What can hang from each mark
R: L
W: D L Y
L: D M
M: D W Y
Y: D L M

Known rows, with every way that one mark hangs from another
(L D (M Y)): [-24  23  -2 -16   1   4 -17  11 -29  -3  31 -19 -16   5 -15  14  13  27
  17 -17   0  -2 -32 -14  13   1   3   7  28  35 -10  42 -21  -8  14  29
   1   8 -23 -23  16 -34   5 -14  17   2 -12  24 -50 -37  -4  31 -12  34
  28  29 -11   2   8  16 -17  24 -20  -1  19 -12 -19 -32  11 -22  11  20
 -15 -17   1]
(L (M D W)): [-18   6   3 -25   1  43 -24  20 -41   6  10 -20 -16  -1  -7  17  -2  22
  11  -1 -22  12 -19 -26  -4   6   0   5  33  33 -17 -24 -10  -3  20  30
   3   7   0  -2 -11 -31  21 -23   0  21 -21  28 -35 -34  -5  -2 -22  27
  18  25  -8 -10  -4   7 -17  16  -3 -13   9 -12  -8 -53  -3 -41   8   2
 -35 -15 -24]
(W L): [ -3   6  -6  -5  -9   7  -4   2 -22   1   3  10  -1  -4  -6   5 -10  -7
   1   0   2   6   3   2   0  -5  -3  10   5  28  -5 -14   8  -2   1   0
   4 -15  -9   9 -12   5  -6  15   5  -9 -35  -4   5  21  13  -2   3   2
  14 -10   6  -8  -4   9  18 -14  -4  13 -24  -7  -6 -13 -31 -10 -11 -14
  -4 -11  21]
(Y D L M): [-35  19 -42 -37 -30  31 -40  -4  22 -29  -8 -24   4 -26   0   8 -12 -27
 -20  13 -41  -2  -4   9  31   3 -24 -17  31  47 -11 -14  -5 -16  12   2
   0  10   9  32  14 -38 -23  19   7  10 -26   9 -18  17  35   5 -43  16
  21  12   7  -9  15 -10 -23  24   1  18 -14 -34   9 -40 -23 -17  18 -53
   5  -7  -2]
(Y D M): [-26  19 -43 -31 -15  33 -28   5  13 -18  -4 -22  -3 -14   2   7  -8  -5
  -4   5 -35  -6 -12  -9  25  17 -12 -21  24  24   6  -5 -12 -10   8   0
   0  30   2  21  25 -38  -9   4   1   7  -7  22 -23   3  21  -3 -37  14
   9   8   3  -3  10 -14 -33  32   2  12   5 -24 -22 -25  10 -15  14 -36
   5   4  -7]
(L M): [-17   3 -13  -4   7   6 -10   5 -13   5  10  -8  -5  -9  -3   8   3  12
   6  -2  -6   1 -26  12   5   8   6   2  14  24  13  -6  11   3   6   9
  -8   8  11 -10  12 -29   8  -8 -14   7   6   8 -17 -30   0  10  -7  16
   7   9 -15 -13   3   3 -10  12  -1   6  26  -8 -17 -16   6  -1   3  18
 -22  -4  -2]
(R (L D (M Y))): [-22   1  10 -23   6  15 -16   9 -41   5  36  -1 -10  -8 -31  -8  24   3
  15 -19  12   3 -14 -12  23 -10  15  -5  20  39 -15  31  -6 -11   8  14
  -2 -14 -33 -20   1 -21   1  -6  20  -3   4  13 -28 -28   2   5   5  17
  10  32 -11   1   9  11  -6  10 -28   3  58 -12 -28 -42   2 -16  11  18
 -29 -26  12]
(Y D L (M W)): [-39  12 -45 -47 -32  39 -51  -7  12 -24 -15 -26  -1 -26   0  17  -9 -24
 -16  21 -58  10  14 -13  34   6 -25 -15  38  64 -37  -5 -18   3  19  12
   0  12  11  21 -15 -34   0  11  22  18 -31  25 -20   3  16  13 -41  27
  27  19   1  -7  14  -1 -25  22   0  12 -23 -36  11 -54 -18 -45  21 -60
  -8  -5 -12]
(Y D): [-14  15  -8 -10   2  32 -12   3  -3 -18  -9 -20   4  -5   7  -3  -1  -1
 -27   1 -15  -6  12 -15   6  13  -7 -14   7   5   3   0  -6 -21  10   4
   2   7   4  13  18 -17 -15   1   5   0 -15  10 -23   6   9 -14 -24  11
   4  -1  12   3   2 -17 -11  15 -11   2 -11 -13   3 -29 -15 -19  -5 -25
   7  -1  -2]
(Y M): [-16   4 -29 -18 -15  -3 -19   6  17  -2  -2  -5  -3 -10   0  11  -5  -9
  22   6 -25   1 -23   8  14   2  -6  -9  19  16  -2  -4  -5  10  -3  -7
  -4  21  -1   7   7 -23   3  -2  -1  10  16  15  -1  -4  13  11  -7   3
   7   5 -10  -6   6   6 -17  11  10  13  14 -10 -24  -2  22   0  14  -7
  -2   4 -11]
(R (L (M Y))): [-19 -13   8 -22  -1   5  -4   0 -35  12   8  -2  -2  -4 -31  -1  22  -2
   9 -19   5  -4 -11 -16  19 -22  13  -8   9  27 -26   6   2   1  -2  10
  -3 -21 -15  -2  -4  -5  -1  10  22   6  20  10 -10 -27  -7 -26  16  14
   6  23 -16  -1   6  18   6  -9 -15  10  53  -6 -27 -29   3 -11  15  17
 -17 -15   7]
(L D (M W)): [-24   8 -18 -20  10  17 -32  19 -23  -1  33 -12 -19  -5  -9  11   6  23
  14   5 -16  11 -14 -14   5  18   4  13  28  47  -5  31  -8   1  19  28
  -8  15 -10 -31  -9 -41  28 -26   2   5 -18  28 -40 -43 -10  51 -21  29
  19  23  -6 -10  -1   1 -24  26 -17  -8  17 -21 -19 -37   5 -29   8  21
 -43 -12 -14]
(M (W D L Y)): [-15  12 -17 -22  -5  31 -25   0 -30 -14  23  -7  10  26   3  43  19  18
 -16   6 -14  25   9 -28   6   4 -34  -9  14  56 -49 -10 -20  -1   0  21
  24 -12 -23  20 -40  15  -7   6  38   6 -41  26  -6  20  -2 -36 -11  31
  32  24  14  -4 -21  25  18   2 -18  11 -55 -20   5 -59 -24 -82  -3 -35
   4  -8  27]
(M D Y): [ -2  24  26 -14 -15  24  -4   3 -29   0  -5 -21  -6  15  -7  14   2  21
  12 -24   1  -3  -9 -50   5 -15 -13  -6  21  -2 -37 -13 -38 -13   7  22
  22  -8 -35  22   5  14 -13  -7  32  15 -24  22 -36   5  -4 -37  -3  21
  17  24   8  21  -3  16  -8  -3 -11 -10 -19  -1   3 -38 -10 -40  10 -16
   9  -5  -5]
(Y D (L M)): [-29  23 -21 -24  -8  33 -31  -5  -1 -25  -1 -26   0 -21  -3   3   1  -7
 -34   2 -29  -6   0  15  22   7 -16  -2  26  56   0 -11  10 -22  18  18
  -8  -6  16  10  21 -43 -18  18   0   2 -27  -1 -29  -3  25  -6 -32  29
  24  19   4 -12  16  -8 -12  20 -10  13  -7 -26  18 -51 -35 -18   4 -28
 -17 -18   6]
(W D (L (M Y))): [-23  22  -6 -19   0  22 -21   9 -48  -7  28 -18   7  19  -5  31  11  23
   4 -14  -6   4 -29  -7   7   7 -34   8  26  58 -19 -13   0 -10   5  27
  15  -8 -24  17   5 -17 -20   6   6   2 -42  18 -31   8  19 -45 -12  29
  31  22   1  -7  -7  12  15   4 -14  14 -21 -22 -24 -62 -28 -49   7 -16
 -11 -22  30]

Rows
[-20 -17  -7 -30   7  37 -19   7 -42   4  28  -7   6   0 -22   0  24   3
   0  -4  -9  14  -2 -13   8   0  -5  -8   8  41 -15 -13  14   1   3  13
   0 -12  -7  -1 -25 -23  14 -12  -6   9   6  15 -11 -21  -2 -35   0  11
   4  26  -5 -14  -4  -3   8   9 -16   3  46 -16 -30 -50  -7 -33   9   6
 -36 -19   0]  (R (L (M (W D))))
[-12  13  19 -34 -22  36 -15  12 -60   6  -3 -12 -19  23  -6  32  -4  21
  16  -8 -16  18  11 -65   4 -19 -21   3  36  36 -74 -12 -46  -1  14  34
  26 -16 -39  22 -38  16   2   4  47  15 -64  25 -31   9  -8 -19  -6  33
  33  20   7  10 -13  31   5 -18 -13  -7 -46 -12   3 -62 -32 -82   8 -32
  -9 -18   3]  (M D (W L) Y)
[-17  -5  -8 -14  13  20 -17  11 -29  -3  38   0  -5 -14 -30 -22  17  -3
  10 -13  11   2 -12   6  20   3  19  -3   8  44  15  19  14 -17   6   5
 -11 -13 -20 -18   6 -30   8  -7  -3  -9   2   2 -16 -28  12  12  -3   7
  -5  23  -4  -8   6  -9   2  22 -28  -1  63 -20 -29 -29  -5   3   2  26
 -41 -25   8]  (R (L D M))
[-23  23 -21 -25 -21  23 -28   7  11 -12  10 -18   3  -1  11  34  10  15
  16  -4 -16   6 -25 -15  23   1  -8 -21  24  24 -29 -25 -37 -11   0  15
  21  12 -20  30   8  -6 -14  -3  37  18   8  32 -15   3  11 -25 -13  19
  22  25  -3   5  -5  21 -12  27   3  11  -4 -15  -8 -38  25 -33  17 -21
  14   9  -2]  (W (Y (M D)))
[-24  -5 -11 -23 -10  11 -28  -2 -12  -1  -2  -6 -10  -8 -11  20   5  -8
  -7  10 -26  14   1  11  11 -11 -11   8  25  60 -25  -9   7   9  13  19
  -4  -4  14  -8 -22 -24   9  -2  11  13 -17   3 -10 -25  -5  16  -9  31
  22  22 -12 -18   9  18  -4  -3  -2   6  -2 -21  17 -40 -21 -30  15 -10
 -28 -14  -3]  (Y (L (M W)))
[ -6  23  32 -19 -26  19 -14  -9 -21  -7  -9 -18 -15   6  -7  10  -1   6
   1 -19  -6   0   3 -28  14 -25 -22   4  27  19 -54 -20 -35 -20  15  22
  22 -21 -25  29   0  12 -30  11  39  14 -43  12 -33  16  11 -29 -11  28
  27  30   8  20  -2  22   1 -10 -17  -3 -29  -9  32 -51 -36 -46  15 -34
   8 -17   7]  (M D (Y L))
[-32  26 -34 -26 -25   3 -40  -6  31 -30  25 -10  -3 -11   0  27  17 -10
   0   3 -23   5 -14  17  40  -5 -14 -10  24  66 -28  16 -28  -8   6   6
  14   1 -24   9   5 -14 -18   9  44   5  -1  16 -11   5  18  23 -16  27
  30  35   4  -4   5  20 -10  28 -12  19 -10 -28  13 -30   5 -32  17 -25
   8  -8  19]  (W (Y (L D) M))
[-16  14 -17 -14   9  36 -22  10 -37 -15  34  -8  11   4  -9  18   5  19
  -2  -7  -1   9 -27  14   5  24 -24  13  18  64  15 -26  21 -19   9  11
   7  -6  -9  15  12 -31 -14   4 -22  -5 -46  10 -29  11  24 -34 -16  22
  21  15   5 -19  -6  -8  18  16 -12  19 -17 -28 -23 -51 -39 -31 -10 -16
 -20 -27  23]  (W D (L M))
[-14 -13   9 -34  -1  46 -22  16 -51  11  15 -11 -13 -14 -23   0  10   6
   9 -10  -8  17  -4 -29   6 -10   7  -6  14  33 -21 -27   0  -5  13  18
  -2 -13 -14   4 -21 -19  17 -14   9  17  -6  20 -19 -29  -2 -28   2  16
   5  26  -3  -4  -3   2  -2   2 -14  -7  47 -18 -19 -52 -12 -31   8   9
 -43 -22 -16]  (R (L (M D W)))
[-24  16 -12 -30 -18  28 -32 -10   1 -24  -8 -18  -2   3   5  32  14 -10
 -40   9 -30  15  32 -27  23 -12 -19 -16  16  47 -65   6 -31  -3   9  26
  16 -11   1  19 -27   8  -4  15  56  11 -20  18 -13   5  -6  -2 -22  34
  29  25  10   3  -7  20  -4   5 -16   6 -41 -20  40 -54 -18 -71   5 -47
   9  -1   6]  (M (W (Y D L)))
[-28  13  -3 -24  -1   9 -30  16 -34   5  28 -16 -23   9 -11  25  16  29
  19  -6 -15  12 -19 -38  10   1  -4  10  38  45 -37  44 -33   5  18  38
   2   8 -23 -29 -11 -28  23 -23  32  10 -18  40 -52 -44 -22  42 -14  37
  32  28 -13  -3   4  26 -21  18 -23  -6  12 -13 -19 -44  15 -51  17  12
 -32 -12 -11]  (L D (M W Y))
[-22 -27  -5 -28   7  23 -13   8 -39  15  11   3  -7 -10 -25   1  16 -12
   6   2  -9  13   1 -12  10  -7  14  -6   7  35 -19  -6  14  11   2  11
 -14 -16   2 -11 -33 -13  22  -6   6  11  12   7   1 -35 -10  -5  11   8
   0  17 -14  -8   3   8   4  -4  -8   3  55  -9 -23 -31  -3 -17   8  16
 -44 -17  -8]  (R (L (M W)))
[-25  15  -9 -14  -3  11 -30   1  -7 -18  29  -9  -8 -22 -17   0   6  -1
  -2  -8 -10   0 -18  33  21   8  -7  12  24  62   9  15   9 -16  20  17
  -6  -6  -2 -16  14 -43  -5   0  -3  -9 -29  -2 -27 -13  16  34 -22  25
  26  26  -1 -13  11  -2  -4  24 -15   4  10 -27   9 -35 -26  -9   2   3
 -26 -22   9]  (Y (L D M))
[-27  17   1 -38 -30  25 -32 -11 -21  -8 -18 -26 -13   5  -3  29   8  -6
 -26   3 -41  12  31 -46  21 -23 -33 -10  28  36 -77  15 -35   4  14  32
  14 -13  -6  15 -28   5  -5  13  56  13 -39  23 -30   3  -7  -6 -21  36
  33  22   5  14   4  20 -14 -12 -15   0 -44 -18  31 -59 -29 -68  19 -51
   8 -11  -1]  (M W (Y D L))
[-10   2 -11 -21  -5  19 -32  14 -32  -9  18   6 -17   3  -9  11  -3   4
   8   8 -13  19  13 -22   4   8  -6  13  20  53 -20  19 -11   3  13  16
   8  -6 -20 -11 -30  -2  20  -1  20 -10 -57  13 -14   7   0  44 -12  15
  23   3  10  -5  -9   5   9  -1 -21  -3 -31 -17  -4 -31 -29 -41 -10 -11
 -24 -23   7]  (M (W (L D)))
[-30  19  -8 -20  -5  19 -17   7 -29  -5  -1 -31  -7   7  -4  20   8  14
  -9 -16 -13  -7 -19 -25  13   2 -10 -10  28  25 -21  11 -17 -10   9  27
   5   9  -1   4  23 -28  -8  -2  17  10  -7  26 -43 -24   0 -14 -16  30
  20  20 -13  -5  11   9 -22  14 -15   6   8 -12 -16 -43   4 -30  15  -7
  -5  -4  -2]  (L (M (Y D)))
[-23   9 -25 -44 -36  35 -51   5  -2  -8  -2 -18 -20 -17  -6  20 -11 -10
  15  11 -50  15  -7 -15  24  -6 -24   3  43  55 -41 -33 -21   3  23  14
  10   4  -8  23 -22 -17   3   3  18  27 -37  23 -14   2  15   9 -28  27
  24  34   2   1   5  10 -15   7   1   1 -21 -27  13 -49 -16 -42  23 -40
 -14 -13 -17]  (Y L (M D W))
[-27  27 -42 -30 -13  28 -32   4  -6 -30  30 -11  19  13   5  41  11   9
   6  -1 -15  15 -24   1  23  13 -32 -10  18  64 -24 -22 -16  -7  -6   6
  33  -2 -31  42   4  -8 -28  13  31   7 -24  26  -8  35  26 -42 -18  23
  34  24  14  -9 -17  20  12  21  -5  33 -35 -34 -20 -52  -9 -57   8 -43
  14  -7  35]  (W D L (Y M))
[-27  -3   1 -29  -3  25 -10   6 -41   3   5 -19  -2  -8 -20  -6  17  -6
  -5 -18  -2  -4  -5 -29  23 -12  10 -19  13  30 -23   7  -2 -14   4  14
  -1 -18 -15  11   6 -15  -7   4  24   9  12  14 -20 -23   1 -35   0  18
   7  21  -6   1  12   7  -6   2 -24   9  45 -15 -23 -46  -2 -21  13  -3
 -13 -13   6]  (R (L (M (Y D))))
[-12   7   9 -23 -10  17 -15  -2 -29  -3   9 -19   3  34   3  38  20  26
   5  -3 -22  18   5 -54   5  -8 -38  -6  20  15 -59  10 -34   9   3  31
  20  -1 -23  11 -32  15   3 -12  37  23 -23  31 -29  -3 -20 -25  -8  26
  21  32   5  11  -2  20  -7  -1 -14  -6 -33 -12  -6 -45  -2 -70  18 -22
   5  -2   2]  (M (W D) Y)
[-26 -10   1 -29   1  21 -26  10 -49   9  31  -4 -16   4 -33   2  27   6
  17  -8  -7  12  -3 -38  19 -12   8  -6  22  45 -38  34 -18   5   7  24
  -2 -14 -32 -23 -28 -13  22 -12  35   5  -1  26 -30 -37 -14  15   4  25
  13  37 -10  -1   3  17  -4   3 -30  -6  44 -12 -26 -52   6 -39  18  17
 -37 -22   1]  (R (L D (M W Y)))
[-17  17 -16 -10   4  21 -26  16 -31 -10  36   0 -10  -9 -17   4  -2  10
  11  -5   5   6 -25  12   8  18   5  24  22  65  19  11   7 -17  11   8
  -1  -4 -13 -13   8 -35  -4  -1  -8 -18 -50   4 -26  -4  17  32 -13  17
  28  10   0 -17  -3  -3   6  21 -16  10   2 -24 -23 -35 -30 -18  -8   9
 -28 -29  17]  (W (L D M))
[-32  27 -48 -36 -25  30 -33   5  -2 -26   4 -18   3  -7   6  34  -1  -2
  -8   6 -26  10  -8 -10  32   4 -19 -21  25  58 -26  -6 -26 -14   1   9
  20   3 -12  35   5 -15 -31  27  43   1 -22  29  -9  22  24 -20 -25  26
  34  10   7  -6  -3  15  -7  20  -7  34 -31 -30 -15 -45  -7 -49  -3 -52
  17   1  23]  (W L (Y D M))
[-18   9   2 -27 -12  34 -32   6 -28  -6   7 -17 -15  -9 -10  14  -1   3
  -3   6 -26  12  -6  -4  10  -1 -13   6  35  57 -32 -34  -2  -9  23  30
   1 -11   0   5 -16 -30   2   0   7  17 -37  13 -28 -17   6   2 -21  35
  25  30  -6 -15   0  12 -10   9  -2   0  -6 -22  18 -60 -33 -45  13 -16
 -31 -25 -10]  (Y (L (M D W)))
[-30  17 -33 -26 -30  -2 -30 -12  28 -17   5  -5   5 -10   1  29   9 -14
   1   4 -24   4  -9  17  35 -16 -16 -17  16  52 -42  -5 -20   9  -1   4
  10  -4  -5  23  -3   1 -18  17  41  11  13   9   8  12  12   1  -6  24
  24  25  -6   1   0  30  -1  10   6  25 -13 -19  15 -27   9 -30  17 -32
  19   5  16]  (W (Y L M))
[ -8  28  -9  -7  -5  10 -21   6 -15 -21  35   3   4   8  -3  20  10  10
  -4  -4  11   8  -3   1  17   2  -5   1  11  52 -16  19 -21 -16   0  15
  20 -15 -30   5  -3  11 -16  17  44 -21 -35  12 -10  22  15  13  -5  23
  30  13  11   2 -16  18  16  11 -24  12 -30 -15   5 -30 -22 -42 -13 -14
   7 -12  34]  (W (L D) Y)
[-22  13  10 -26 -22  20 -26 -11 -25  -7   5 -17   3  21  -1  37  18   3
 -10  -2 -27  16  16 -30  12 -19 -46   1  28  40 -78   3 -28  13  12  33
  23 -15 -16  14 -37  11 -10   7  43  25 -40  20 -25  11  -8 -25 -11  35
  31  40   7   5  -4  25   2 -11 -20   0 -47 -15  26 -58 -27 -78  22 -39
   3 -13  10]  (M (W D) (Y L))
